What can hang from each mark
k781: k866
k158: k58 k866
k58: k34 k368
k866: k158 k368
k368: k58 k866
k34: k58 k158 k368

Every row comes from one small tree of marks. The marks that hang from a mark follow it in brackets, in the order of their numbers. Every link used is in the known rows. Which tree was each row made from?
(in the rows, 128 means zero)
Known rows
k866(k158 k368(k58)): [143 151 148 135 111 130  63 153 104 125 176  93 126 144 109 154  81  53]
k368(k58(k34(k158)) k866): [136 155 112  78 122 151 101 171 115  86 123  85 137 125 161  97  71 130]
k34(k158 k368(k58 k866)): [142 185 101 120 133 127 158 121 146 112  49 175 145 112 176  75 174 146]
k866(k158 k368): [141 132 137 143 109 124 105 144 134 123 144  88 127 127  90 160 124  76]
k781(k866): [102  88  99 119  82 131 104 122  94 146 115 129 129 131 111 129 156 156]
k158(k58(k34)): [126  80 139 116 161 129 129 129 129 122 185  89  96 151 117 130  90 159]
k34(k58 k158): [174 128 123 132 175 107 192  83 151  90  81 191 171 154 131  58 117 119]
k158(k58(k34) k866): [120  95 158 124 167 163 136 101 125 139 172 122 104 126 161 155 158 134]
k781(k866(k368(k58))): [116 104 105 132  47 128  72 153  71 135 172  98 111 147 133 126 110 128]
k158(k58): [106  87 141 143 159 137 119 107 144 137 132 116 105 149 106 131  88 162]
k58(k368(k866)): [112 160 102 138  85  94 142 163 163 129  65 123 141 110 103 129 118 184]
k58(k34(k158 k368)): [184 142 103  98 145 106 183 123 134  95 134 127 129 136 142  98 211 147]
k368(k58(k34) k866(k158)): [113 153 129  67 138 152  84 177 103 117 138  90 141 108 125 133  66  93]
k368(k58 k866): [ 99 155 113 101 113 162  87 154 122 113  78 103 141 127 118 116  73 137]
k158(k866): [126 141 134 136 137 172 137  75 137 134  71 152 144 126 124 158 225 125]
k34(k58): [142 112 121 127 162 115 186  90 133 119  95 174 160 162  60  95 125 121]
k58(k34): [162 117 112  89 134 125 142 135 120  98 155  82 124 152  94 131 157 144]
k866(k368(k58)): [154 148 124 145  75 131  84 149 109 100 164  74 112 172 112 129  89 111]
k34(k368): [134 152 101 132 131 116 182  94 143 143  64 167 132 134  79 123 238 158]
k158(k58 k866(k368)): [114 104 157 170 127 163 125 104 139 139 158 113  95 129 160 157 139 125]
k158(k866(k368(k58))): [142 159 141 148  99 169 105 106 115 122 129 118 128 141 147 154 176  97]
k368(k866(k158(k58))): [ 77 115 126 112 152 152 127 144 163 138  67 109 133  83 101 141  92 134]

Write each row's tree
[105 174 112 108 137 132 142 130 128 153  66 166 142 104 103 125 175 122]
k34(k368(k58 k866(k158)))
[102 125 159 167 141 134 128 102 144 163 133 161 113 118 163 158 138 153]
k158(k58(k368) k866)
[ 92 158 130  95 136 162  73 156 118 131  85 116 150 106 116 134  66  98]
k368(k58 k866(k158))
[ 81  71 128 120 121 130  85 124  91 172 147 143 121 110 124 147 117 122]
k781(k866(k158(k58)))
[147 135 120 150 165 109 182  91 163 127  88 185 121 126 168  84 184 164]
k34(k158(k58) k368)
[ 89  70 127 107 122 126  90 136  84 166 172 129 119 110 127 147 115 121]
k781(k866(k158(k58(k34))))
[189 133 122 108 127 133 149 129 130  78 159  93 130 139 169 117 177 124]
k58(k34(k158(k866(k368))))
[127 140 112 135 131  85 195 130 149 126  83 174 162 133  75  94  95 147]
k34(k58(k368(k866)))
[149 126 135 156 147 104 129 117 163 109 113 145 127 138 179  96  91 166]
k34(k158(k58(k368)))
[150 154 139 135 100 163 109 116 109 115 153 106 123 143 151 155 178  96]
k158(k866(k368(k58(k34))))
[124 138 120 131 140  84 187 132 146 135  86 182 167 123  73 102  94 126]
k34(k58(k368(k866(k158))))
[122 106 155 153 130 122  99 143 136 135 179  86 104 126 108 159  73  85]
k866(k158(k58) k368)
[137 102 154 135 131 118 105 158 125 127 214  69  98 126 114 159  74  81]
k866(k158(k58(k34)) k368)
[176 149 122 149 150  70 193 108 155 101  93 204 174 149 142  60 101 134]
k34(k58(k368) k158)
[104 117 157 139 167 110 102 125 140 163 135 145 130 116 105 159  89 112]
k866(k158(k58(k368)))
[118 105 121 112  70 122  62 167  59 145 205 100 116 127 136 145 101  87]
k781(k866(k158 k368(k58(k34))))
[134  98 156 142 130 155 134 124 124 125 211  87  87 130 168 157 140 120]
k158(k58(k34) k866(k368))
[108 105 121 126  70 127  58 156  68 151 180 112 121 126 132 145 102  90]
k781(k866(k158 k368(k58)))
[ 92 111 131 151 128 107 128 148 158 145 121 120 107 121 122 130  62 186]
k158(k58(k368(k866)))
[182 150 112 102 149 124 187 109 131 104 130 144 134 124 163 110 241 135]
k58(k34(k158(k866) k368))
[123 119 157 139 145 126 137 124 128 149 186 136 105 120 172 158 139 148]
k158(k58(k34 k368) k866)
[107 160 114 134 101  94 131 165 160 141  67 133 148  96 102 142 111 156]
k58(k368(k866(k158)))
[142 146 133 155 169 133 187  70 159 139  79 208 127 108 199 103 229 147]
k34(k158(k58 k866) k368)
